What can hang from each mark:
K198: K173 K664
K814: K278 K664
K757: K616 K664
K278: K66 K173 K814
K66: K278
K664: K66 K198 K757 K814
K173: K278 K664

Known rows, with every way that one mark hangs from another:
(K278 K66): [-0.87  0.84 -0.22 -2.67 -2.90 -0.32 -0.97  0.15 -0.24 -0.08 -0.06 -0.59
  0.41  0.85  1.05 -0.15  0.22 -0.09 -2.01 -0.37 -1.15  1.21 -0.01]
(K757 K664): [ 1.07 -0.17  0.52  0.24 -1.54  0.71  0.84 -1.17  0.33 -0.06  0.30  0.64
 -1.42 -0.29  0.05  0.16  3.12  0.28 -1.73 -0.09 -0.53  0.56  0.01]
(K814 K278 (K664 K66 K198)): [-3.95  3.96  0.36 -3.64 -2.52 -1.09  1.08 -5.64  0.99 -1.35 -1.10 -1.07
  0.49  1.82 -1.53 -0.48 -2.93 -0.87 -0.90 -0.43 -2.38  1.77 -0.48]
(K757 K616 (K664 (K814 K278))): [-5.40 -0.24 -0.46 -1.97 -1.60  0.78  0.43 -1.09  0.88  0.13  1.68  0.25
 -0.91  1.49 -0.88 -0.65  0.36  0.82 -3.20  0.19  0.57  2.15 -0.62]
(K66 (K278 K173)): [-1.09  2.19 -1.19 -5.64 -0.03  0.10 -0.99 -1.84 -0.53  0.36 -2.12  1.68
  1.18  1.72  0.07  0.44 -0.74  1.22  0.03 -1.35 -0.31  1.04 -0.96]
(K173 K664): [ 0.78 -0.49  0.42 -1.04 -0.97 -0.06 -0.93 -1.21  0.55 -0.27 -2.36  0.40
 -0.82  0.16  0.88  0.02 -0.93  0.66  3.27  0.05  0.47  0.41 -0.30]
(K66 K278): [-1.15  0.82 -0.90 -3.06 -0.25  0.14  0.03 -0.85 -0.11  0.51 -2.05 -0.25
  0.40  0.95  0.28  0.20  1.26  0.50 -0.10 -0.51 -0.47  0.32  0.15]
(K173 (K278 K66 K814)): [-1.23  1.36 -1.02 -6.08 -4.54 -0.54 -1.64 -1.89 -0.16  0.68  1.31 -2.18
  1.01  1.09  3.62 -2.71 -1.28  2.46 -5.02  0.55 -0.23  2.32 -0.75]
(K278 K66 (K814 K664)): [-2.03  2.45  0.48 -4.93 -4.40 -1.11 -3.55 -2.08  0.91 -0.98 -2.20 -1.27
  0.34  1.39  2.58 -1.77 -2.34  1.64 -2.74  0.71 -0.89  3.00 -0.85]
(K814 (K278 K173)): [-2.34  2.14 -0.75 -5.55  0.36  0.64 -0.70 -2.48 -0.60 -0.06  2.07  0.89
  0.91  1.42 -0.18 -0.42 -2.97  1.18 -0.02 -1.05 -0.68  1.49 -1.37]
(K173 (K278 K66 (K814 K664))): [-1.33  2.98 -0.12 -6.64 -4.81 -0.64 -2.66 -3.14  0.64 -0.08 -0.70 -1.88
  0.32  1.54  3.07 -2.64 -2.73  2.33 -4.84  0.48 -0.42  3.02 -1.41]
(K198 (K664 K814)): [-0.33  2.25  0.48 -0.58 -1.41 -0.71  0.70 -1.70  1.68 -0.85 -0.55 -1.25
  0.45  0.45  0.56 -1.36 -2.85  0.85  0.11  0.77  1.00  0.57 -0.66]
(K814 K278 K664): [-2.47  2.72  0.73 -3.61 -0.29  0.46 -0.81 -2.87  0.70 -0.94 -0.32 -0.38
 -0.80  1.12 -0.72 -0.58 -2.74  0.37  0.21 -0.32 -0.76  1.46 -1.08]
(K278 K66 (K173 (K664 K198)) K814): [-1.48  2.48 -0.33 -7.42 -3.78 -1.95 -4.65 -4.55  0.58 -0.93 -2.63  0.86
  1.93  3.21  3.41 -0.96 -4.70  2.47  0.57  0.23 -1.68  3.63 -1.78]
(K814 (K664 (K198 K173) (K757 K616))): [-0.95  0.77  0.78  1.46  4.04 -0.56 -2.17 -1.51  1.09 -1.85 -3.65  2.26
 -0.02  0.78 -0.72  1.51 -6.09 -1.76  2.39  1.95 -0.22  1.08 -1.40]
(K664 K66 (K198 K173)): [-1.55  1.39  0.25  0.14 -2.16 -1.53  3.12 -2.45 -0.11 -0.83 -1.39 -0.93
  2.08  0.91 -0.73 -0.88 -2.70 -0.48 -0.61  1.42 -2.06  0.80 -0.39]
(K278 (K173 (K664 K66))): [-0.58  1.50 -0.06 -4.75 -3.01 -0.53  0.06 -3.43 -0.02 -0.20 -2.80  1.51
  0.89  0.40  0.11 -0.42 -2.54  0.90  1.45 -1.43  0.30  1.22 -0.60]
(K278 K66 (K173 K664)): [-0.14  1.84 -0.10 -6.53 -3.42 -0.38 -2.93 -2.27 -0.22 -0.40 -2.15  1.84
  0.74  1.92  1.68  0.06 -2.80  1.29  1.10 -1.25 -0.75  2.37 -1.36]
(K664 K198): [-0.36  0.85  0.08  0.98  0.83 -1.12 -0.38 -1.67  0.45 -0.67 -0.16  0.39
  0.74  1.68 -0.36  0.87 -1.16 -0.84  0.59  0.52 -1.48  0.12 -0.15]
(K173 (K278 K66 K814) K664): [-0.51  0.85 -0.50 -7.12 -5.33 -0.43 -2.59 -3.16  0.29  0.59 -1.11 -1.81
  0.26  1.25  4.43 -2.72 -2.25  3.14 -1.61  0.70  0.11  2.72 -1.07]
(K814 (K278 K173) (K664 K66 K198)): [-4.06  5.30  0.26 -6.34 -2.16 -1.10  0.03 -6.73  0.61 -1.57 -1.15  0.66
  1.39  2.68 -1.68 -0.35 -5.18 -0.17 -0.95 -1.39 -2.29  2.45 -1.50]
(K198 (K173 (K664 K757 (K814 K278)))): [-0.83  0.22 -0.24 -2.95  1.38  0.37  1.40 -2.14  1.33 -0.43 -1.50 -0.76
  0.34  0.03  0.39 -1.73 -4.23  1.75  4.47  1.96  0.74  0.85 -1.91]
(K814 (K664 (K66 (K278 K173)) K757)): [-0.70  3.52 -0.87 -5.61 -0.42 -0.15 -0.11 -4.25  0.99 -0.49 -5.26  1.45
  0.53 -0.60 -0.79  0.37 -1.66 -0.65  0.14 -1.44  0.22  0.80 -0.42]
(K664 (K66 K278) K814): [-4.18  2.33 -1.68 -4.51 -4.36 -1.29  3.44 -2.48  1.02  0.81 -2.65 -2.41
  1.54  0.98 -1.16 -1.75  1.60  0.97 -2.87 -0.62  0.02  0.73  0.29]

Rows:
[-3.41  2.56 -1.49 -7.43 -4.00 -0.84  0.57 -3.76 -0.22  0.52 -2.72 -0.56
  2.30  0.81  1.35 -1.88 -0.78  2.02 -2.70 -0.90 -0.35  2.00 -0.19]  (K664 (K66 (K278 K173 K814)))
[-1.11  0.76 -0.44 -5.57 -5.61 -0.63  0.63 -4.57  0.53  0.77 -1.71 -2.19
  0.53 -0.29  3.07 -3.28 -1.65  2.73 -1.65  0.51  0.81  1.83 -0.31]  (K173 (K278 K814) (K664 K66))
[ 1.22  1.60 -0.38  0.10  1.42 -0.29  0.65 -1.92  2.29 -0.71 -1.12 -0.77
  0.12 -1.26  0.82 -0.56 -2.66 -0.06  1.65  1.00  1.57 -0.42 -0.35]  (K198 (K664 K757 K814))
[-1.19  2.76 -0.06 -1.98  3.30 -0.12 -1.33 -4.52  1.64 -1.50 -1.01  0.63
 -0.49  0.88 -0.76  0.91 -3.69 -1.28  2.42  0.21 -1.50  0.67 -0.95]  (K814 K278 (K664 K198 K757))
[-2.03  3.07  0.99 -4.02 -3.59 -1.95 -2.98 -3.07  0.94 -1.90 -2.82 -1.05
  1.46  2.84  2.43 -1.85 -5.11  1.67 -1.86  2.06 -2.40  3.48 -1.81]  (K278 K66 (K814 (K664 (K198 K173))))
[ 0.12  0.53 -0.50  0.84  1.23 -1.15  3.04 -2.72  0.41 -0.75 -2.02 -0.23
  1.77 -1.02 -0.54  0.13 -2.65 -1.72  1.07  1.72 -1.35 -0.07 -0.13]  (K664 K66 (K198 K173) K757)
[-5.27  0.32 -2.52 -3.18 -0.40 -0.48  1.61 -1.22  1.37  0.96 -3.39 -0.67
  1.25 -0.63 -1.04 -0.22  0.23 -0.85 -1.59 -0.24  1.69  0.41  0.79]  (K664 (K66 K278) (K757 K616) K814)
[-2.35  2.18  0.63 -3.15 -4.02 -1.22 -0.55 -3.17  1.08 -0.78 -2.84 -1.61
  0.47 -0.16  1.13 -2.29 -1.92  1.32 -2.36  0.44 -0.10  1.98 -0.14]  (K278 (K814 (K664 K66)))
[-3.35  1.35  0.03 -4.46 -3.81 -0.55  3.54 -2.99  0.68 -0.24 -1.69 -2.17
  1.22  0.80 -0.22 -3.10 -3.67  2.28  1.39  1.36 -0.09  1.80 -1.55]  (K198 (K173 (K664 K66 (K814 K278))))
[-3.06  2.66 -0.53 -6.41 -1.94 -0.60  0.23 -5.67  0.09 -0.56 -0.56  0.73
  1.35  2.15 -0.26 -0.37 -4.00  0.70  1.62 -0.96 -1.48  1.97 -1.22]  (K814 (K278 (K173 (K664 K66 K198))))
[ 3.11  0.68  0.87  0.83  2.63  0.55  1.15 -0.87  0.75 -1.31 -1.70  0.19
  0.26 -1.90  1.70 -0.46 -4.99 -0.07  3.08  2.23  0.68 -0.02 -0.91]  (K198 K173 (K664 K757))
[-0.85  1.80 -2.26 -5.49  0.20  0.06  1.47 -3.29  0.03  0.66 -3.17  1.05
  1.47 -1.15 -0.12  0.45  0.13 -0.58 -0.11 -1.46  0.17  0.06  0.24]  (K664 (K66 (K278 K173)) K757)
[ 0.01  0.70 -0.33 -4.18 -4.59 -0.17  1.86 -3.59  0.13  0.89 -1.69 -1.24
 -0.16 -0.34  1.07 -1.70 -0.93  1.04 -0.66 -0.53  0.64  0.78 -0.04]  (K173 K278 (K664 K66))
[-3.20 -0.39  0.66  1.09 -2.58 -0.35  2.10 -1.97 -0.10 -0.81 -1.41  1.16
  0.36  1.00 -0.92  0.13 -0.91 -0.97 -3.01  1.28 -1.47  2.10 -0.17]  (K757 K616 (K664 K66 (K198 K173)))
[-3.17  2.75 -0.92 -7.96 -2.28  0.27 -1.31 -2.34 -0.85 -0.12  2.17  0.38
  1.31  2.25  0.75 -0.63 -2.82  1.15 -1.92 -1.37 -1.65  2.45 -1.35]  (K814 (K278 K66 K173))
[-3.30  2.28 -0.42 -0.61 -3.08 -2.44  4.04 -2.96  1.05 -0.64 -1.41 -2.03
  2.71  1.72 -1.64 -2.04 -2.96  0.46 -1.38  1.70 -1.26  1.04 -0.87]  (K664 K66 (K198 K173) K814)
[-3.04 -0.35 -1.45  1.71  3.69 -1.25 -1.22 -1.07  1.89 -0.58 -1.15  1.01
  0.93  0.99 -1.19  1.20 -2.81 -1.64  0.95  1.27  0.94  0.03 -0.29]  (K664 K198 (K757 K616) K814)
[-2.14  1.55 -0.19 -4.10  2.10 -0.24 -4.99 -2.52  1.11 -1.03 -2.95  2.76
  0.48  0.27  1.57 -0.19 -5.88  1.16  0.23  0.08  1.46  2.39 -1.67]  (K278 K173 (K814 (K664 (K757 K616))))
[-2.13  2.86 -0.51 -4.57 -3.07 -1.99  0.41 -5.14  1.29 -0.73 -2.97  0.79
  1.87  2.41 -0.96 -0.69 -3.68  1.13  1.38 -0.70 -0.26  1.63 -1.27]  (K278 (K173 (K664 K66 K198 K814)))
[-4.25  3.42 -1.99 -6.85 -4.10 -1.28  2.41 -3.47  0.59  0.64 -2.62 -0.63
  2.32  1.64 -1.37 -1.53 -0.25  1.60 -2.73 -1.31  0.12  1.46 -0.53]  (K664 (K66 (K278 K173)) K814)
[-0.74  1.75 -0.29 -4.58 -1.28 -0.63 -1.30 -2.77  0.95 -0.42 -2.13  1.53
  0.72  1.76 -0.26 -0.66 -3.43  2.26  2.40 -0.56  1.04  1.46 -1.92]  (K278 (K173 (K664 K814)))
[-0.80  2.13 -0.12 -3.94 -2.37 -1.32 -0.27 -4.74  0.23 -0.75 -3.04  1.80
  1.43  1.69 -0.21  0.31 -3.41  0.33  2.00 -0.92 -0.91  1.42 -0.85]  (K278 (K173 (K664 K66 K198)))
[ 0.93 -0.66 -0.48 -1.29 -0.70 -0.09  1.28 -2.70  1.08  0.05 -3.63  0.06
 -0.40 -2.28  0.63  0.08 -0.06 -0.81  3.15 -0.10  0.65 -0.43  0.77]  (K173 (K664 K66 K757))
[-2.51  1.28 -0.39 -4.48 -4.10 -0.80  3.04 -2.63  0.76  0.13 -4.72 -1.77
  1.39  1.10  0.01 -2.45 -2.08  2.23  1.52  1.10  0.17  1.62 -1.11]  (K198 (K173 (K664 (K66 K278) K814)))
[-1.95  2.27 -0.77 -7.17 -3.66 -1.04 -3.43 -2.04 -0.39 -0.35 -0.15  0.23
  2.10  1.72  3.01 -1.59 -3.05  2.50 -2.99 -0.31 -0.73  3.01 -1.45]  (K278 K66 K173 K814)
[-2.07  2.20 -1.40 -7.17 -0.90 -0.34 -2.30 -2.67 -0.12  0.52 -2.23  0.59
  1.77  1.86  2.16 -1.08 -1.56  2.91 -0.92 -0.47 -0.16  2.05 -1.05]  (K66 (K278 K173 K814))
[-1.97  0.68  0.01 -5.04 -4.12 -0.55  1.40 -2.86  0.04 -0.02 -4.79 -1.51
  1.28  0.34  2.26 -2.78 -2.44  2.76  1.35  1.56 -0.34  2.16 -0.90]  (K198 (K173 (K664 (K66 (K278 K814)))))
[-4.60  0.33 -1.71  0.67  0.76 -1.71  1.33 -2.24  1.83 -0.25 -1.91 -0.17
  1.68  0.24 -1.66  0.52 -2.08 -2.11 -0.93  0.82  0.49  0.30  0.45]  (K664 K66 K198 (K757 K616) K814)
[-5.26  0.45 -1.80 -0.97  3.88 -0.66 -0.74 -2.20  1.79 -0.44  0.85  0.29
  1.09  1.66 -1.23  0.60 -3.70 -1.23  0.91  1.11  0.19  0.73 -0.61]  (K664 K198 (K757 K616) (K814 K278))
[-2.58  3.43  0.64 -2.68  0.29 -0.59 -1.23 -4.45  1.07 -1.63 -0.45 -0.03
 -0.12  2.48 -0.99  0.20 -3.85 -0.38  0.70  0.01 -2.02  1.54 -1.11]  (K814 K278 (K664 K198))
[ 1.10  1.52  0.19 -3.12  0.52  0.15 -0.54 -2.58  0.59 -0.31 -1.42 -0.80
  0.34 -0.57  2.24 -2.54 -5.07  2.21 -0.67  2.36  0.69  1.52 -2.29]  (K198 (K173 (K278 (K814 (K664 K757)))))
[-2.51  3.48 -0.62 -3.94 -4.51 -0.99  2.98 -3.47  1.57 -0.07 -2.84 -2.46
  1.38  0.47  0.40 -1.89 -1.06  0.79 -1.75  0.06  0.40  0.95  0.14]  (K198 (K664 (K66 K278) K814))
[-3.45 -0.76 -0.23  0.44 -1.59  0.48  0.08 -0.06  0.98  0.01 -0.12  0.91
 -0.95  0.94 -0.84 -0.15  1.31  0.42 -3.15  0.39  1.20  1.63 -0.44]  (K757 K616 (K664 K814))
[-1.59  1.54 -1.07 -6.58 -0.20  0.56  0.39 -4.54  0.26 -0.06 -0.81  1.07
  0.61 -0.38  0.30 -0.42 -3.09  0.57  2.53 -1.25  0.06  1.18 -0.71]  (K814 (K278 (K173 (K664 K66 K757))))
[ 1.13  1.00 -0.16 -2.30 -1.09 -0.73 -0.79 -4.11  0.64 -0.10 -1.35  0.11
 -0.15  1.71  1.18 -0.18 -2.60  0.89  1.56  0.44 -0.41  0.70 -1.02]  (K173 K278 (K664 K198))
[-3.63  1.63 -0.10 -1.47  4.09  0.13 -2.64 -3.30  1.44 -1.48 -1.25  1.59
 -0.55  1.16 -0.97  1.63 -5.12 -2.05  1.76  0.41 -0.65  1.22 -0.85]  (K814 K278 (K664 K198 (K757 K616)))
